Each row was made from one walk, in order. Every step used is in the known rows, and no mark comes twice. Write each row's walk.
Known rows
bavil -> feneva: [-0.30, -0.04, -0.37, -0.40, -0.14, -0.28,  0.35, -0.12,  0.08,  0.30,
  0.30, -0.46,  0.06, -0.03,  0.01,  0.11, -0.43,  0.26,  0.08]
folam -> kemoz -> repu -> feneva: [-0.04,  0.13, -0.24, -0.36, -0.37, -0.40,  0.57, -0.16, -0.12,  0.48,
  0.38, -0.67, -0.16,  0.19, -0.13, -0.01, -0.18,  0.08,  0.19]
kemoz -> nebu: [-0.24, -0.24, -0.54, -0.38, -0.23, -0.49,  0.15,  0.00, -0.10,  0.23,
  0.36, -0.01,  0.01,  0.24, -0.08,  0.13, -0.06,  0.18,  0.18]
folam -> kemoz -> nebu -> feneva: [-0.02, -0.28, -0.17, -0.37,  0.12, -0.41,  0.26, -0.25, -0.14,  0.38,
  0.32, -0.35,  0.12,  0.43, -0.09,  0.07, -0.06,  0.14,  0.19]
nebu -> feneva: [-0.08, -0.08, -0.33, -0.39,  0.08, -0.40,  0.16, -0.19,  0.08,  0.28,
  0.38, -0.38,  0.08,  0.23, -0.03,  0.20, -0.45,  0.29, -0.11]
repu -> kemoz -> nebu: [-0.20, -0.09, -0.21, -0.41, -0.33, -0.50,  0.18,  0.08, -0.25,  0.28,
  0.37, -0.28, -0.09,  0.32,  0.01,  0.04,  0.33,  0.27,  0.16]
bavil -> feneva -> nebu -> kemoz -> repu: [-0.21,  0.17, -0.32, -0.31, -0.03, -0.19,  0.42, -0.28,  0.10,  0.31,
  0.35, -0.17, -0.22, -0.20,  0.10, -0.02, -0.29,  0.24,  0.18]
nebu -> feneva -> repu -> kemoz -> bavo: [-0.33,  0.13, -0.50, -0.40, -0.20, -0.39,  0.11, -0.10, -0.18,  0.30,
  0.49, -0.44, -0.03,  0.25, -0.06,  0.19,  0.12,  0.40, -0.06]
bavil -> feneva -> nebu -> kemoz: [-0.12,  0.01, -0.19, -0.32,  0.08, -0.13,  0.37, -0.21,  0.06,  0.30,
  0.25, -0.05, -0.15, -0.16,  0.09, -0.03, -0.31,  0.25,  0.21]
bavil -> feneva -> bavo -> kemoz: [-0.05, -0.04, -0.47, -0.43, -0.19, -0.20,  0.56, -0.18,  0.00,  0.34,
  0.16, -0.52, -0.07, -0.04, -0.02, -0.04, -0.27, -0.09,  0.22]
nebu -> feneva -> bavo: [ 0.12, -0.16, -0.51, -0.44, -0.10, -0.39,  0.39, -0.12,  0.07,  0.33,
  0.29, -0.38,  0.03,  0.24, -0.05,  0.08, -0.29,  0.12, -0.09]
nebu -> kemoz -> repu -> feneva: [-0.23,  0.27, -0.34, -0.32, -0.29, -0.32,  0.27, -0.13, -0.05,  0.34,
  0.49, -0.18, -0.38, -0.08,  0.00,  0.09, -0.28,  0.01,  0.13]
folam -> kemoz -> nebu -> feneva -> repu: [-0.17, -0.10, -0.21, -0.36, -0.05, -0.41,  0.28, -0.26, -0.21,  0.37,
  0.36, -0.36,  0.13,  0.39, -0.11,  0.09,  0.10,  0.21,  0.19]
bavo -> kemoz -> nebu -> feneva: [-0.06, -0.11, -0.36, -0.34,  0.25, -0.37,  0.11, -0.32, -0.10,  0.27,
  0.29, -0.29, -0.06,  0.25, -0.05,  0.13, -0.15, -0.07,  0.22]
bavo -> kemoz -> repu: [-0.27,  0.24, -0.26, -0.42, -0.24, -0.38,  0.36, -0.29, -0.04,  0.23,
  0.37, -0.60, -0.27,  0.06, -0.06,  0.06, -0.26, -0.02,  0.21]
bavil -> feneva -> bavo -> kemoz -> repu: [-0.14,  0.11, -0.60, -0.42, -0.31, -0.25,  0.64, -0.27,  0.05,  0.33,
  0.25, -0.66, -0.14, -0.06, -0.01, -0.03, -0.22, -0.08,  0.17]
feneva -> repu: [-0.52,  0.22, -0.33, -0.45, -0.58, -0.41,  0.25,  0.05, -0.14,  0.21,
  0.39, -0.35,  0.00,  0.05, -0.11,  0.14, -0.04,  0.42,  0.12]
feneva -> bavo -> kemoz: [ 0.09, -0.10, -0.39, -0.49, -0.39, -0.32,  0.54, -0.06, -0.11,  0.28,
  0.14, -0.36, -0.16,  0.12, -0.11, -0.10, -0.14, -0.16,  0.27]

Write each row's walk
[-0.51,  0.22, -0.28, -0.42, -0.60, -0.49,  0.17,  0.09, -0.32,  0.23,
  0.44, -0.34, -0.06,  0.20, -0.05,  0.10,  0.49,  0.40,  0.16]	feneva -> repu -> kemoz -> nebu
[ 0.17, -0.10, -0.58, -0.24, -0.09, -0.19,  0.28,  0.05, -0.17,  0.45,
  0.26,  0.26, -0.36, -0.04, -0.11, -0.06, -0.24,  0.06,  0.27]	repu -> feneva -> nebu -> kemoz -> bavo
[ 0.26, -0.05, -0.45, -0.26, -0.17, -0.32,  0.44,  0.10, -0.06,  0.45,
  0.21, -0.04, -0.20,  0.01, -0.10, -0.03, -0.31,  0.19,  0.16]	repu -> feneva -> nebu
[ 0.09,  0.02, -0.55, -0.42, -0.06, -0.37,  0.48, -0.31,  0.06,  0.32,
  0.34, -0.57, -0.12,  0.18, -0.04,  0.06, -0.26, -0.05, -0.01]	nebu -> feneva -> bavo -> kemoz -> repu
[-0.23,  0.08, -0.11, -0.44, -0.38, -0.43,  0.52, -0.25, -0.08,  0.34,
  0.40, -0.65, -0.10,  0.24, -0.10, -0.01, -0.15,  0.17,  0.19]	folam -> kemoz -> repu
[-0.16, -0.12, -0.30, -0.38, -0.02, -0.37,  0.17, -0.20, -0.16,  0.24,
  0.25, -0.22, -0.10,  0.20, -0.09,  0.05, -0.09, -0.10,  0.34]	bavo -> kemoz -> nebu
[-0.50,  0.33, -0.09, -0.46, -0.68, -0.43,  0.25,  0.11, -0.28,  0.24,
  0.42, -0.49, -0.08,  0.13, -0.03,  0.07,  0.31,  0.46,  0.11]	feneva -> repu -> kemoz
[ 0.31, -0.06, -0.54, -0.36, -0.33, -0.27,  0.55,  0.06, -0.15,  0.47,
  0.15, -0.34, -0.24,  0.06, -0.15, -0.07, -0.23, -0.24,  0.23]	repu -> feneva -> bavo -> kemoz
[ 0.29, -0.14, -0.72, -0.32, -0.31, -0.33,  0.49,  0.06, -0.19,  0.48,
  0.16, -0.24, -0.22,  0.12, -0.15, -0.05, -0.09, -0.29,  0.28]	repu -> feneva -> bavo -> kemoz -> nebu
[-0.51,  0.22, -0.39, -0.37, -0.37, -0.34,  0.30, -0.05, -0.16,  0.29,
  0.40, -0.49,  0.02,  0.02,  0.04,  0.11,  0.24,  0.39,  0.13]	bavil -> feneva -> repu -> kemoz -> nebu
[ 0.02, -0.29, -0.74, -0.38, -0.07, -0.48,  0.26, -0.11, -0.03,  0.30,
  0.34, -0.09,  0.07,  0.33, -0.07,  0.13, -0.01,  0.07,  0.03]	kemoz -> nebu -> feneva -> bavo
[ 0.01, -0.14, -0.38, -0.41, -0.21, -0.50,  0.27, -0.01, -0.20,  0.32,
  0.36, -0.31, -0.08,  0.38,  0.03,  0.03,  0.34,  0.16,  0.03]	repu -> kemoz -> nebu -> feneva -> bavo
[-0.20,  0.06, -0.36, -0.35,  0.09, -0.38,  0.11, -0.31, -0.17,  0.25,
  0.33, -0.31, -0.05,  0.21, -0.08,  0.14,  0.01, -0.01,  0.22]	bavo -> kemoz -> nebu -> feneva -> repu
[-0.09, -0.15, -0.39, -0.34, -0.06, -0.20,  0.20, -0.09, -0.13,  0.25,
  0.29,  0.37, -0.33, -0.01, -0.06, -0.08, -0.14,  0.20,  0.31]	feneva -> nebu -> kemoz -> bavo
[-0.34, -0.18, -0.48, -0.42, -0.18, -0.23,  0.02, -0.08, -0.18,  0.25,
  0.40,  0.21, -0.27,  0.06, -0.09,  0.05, -0.22,  0.04,  0.26]	nebu -> kemoz -> bavo
[-0.10,  0.27, -0.43, -0.34, -0.23, -0.35,  0.41, -0.22, -0.07,  0.36,
  0.34, -0.60, -0.34,  0.02, -0.09,  0.04, -0.31, -0.12,  0.19]	bavo -> kemoz -> repu -> feneva
[ 0.16, -0.11, -0.44, -0.43,  0.03, -0.33,  0.39, -0.25,  0.01,  0.31,
  0.23, -0.44, -0.06,  0.22, -0.05,  0.05, -0.28, -0.07,  0.03]	nebu -> feneva -> bavo -> kemoz
[-0.56,  0.17, -0.44, -0.45, -0.70, -0.40,  0.19,  0.11, -0.36,  0.26,
  0.44, -0.35, -0.14,  0.16, -0.11,  0.06,  0.37,  0.42,  0.15]	feneva -> repu -> kemoz -> bavo
[-0.28,  0.25, -0.19, -0.40, -0.19, -0.42,  0.17, -0.12, -0.12,  0.29,
  0.46, -0.54,  0.02,  0.22,  0.01,  0.19,  0.07,  0.44, -0.10]	nebu -> feneva -> repu -> kemoz
[-0.17, -0.09, -0.48, -0.31,  0.04, -0.11,  0.32, -0.21,  0.00,  0.33,
  0.27,  0.08, -0.19, -0.14,  0.03, -0.03, -0.28,  0.20,  0.26]	bavil -> feneva -> nebu -> kemoz -> bavo
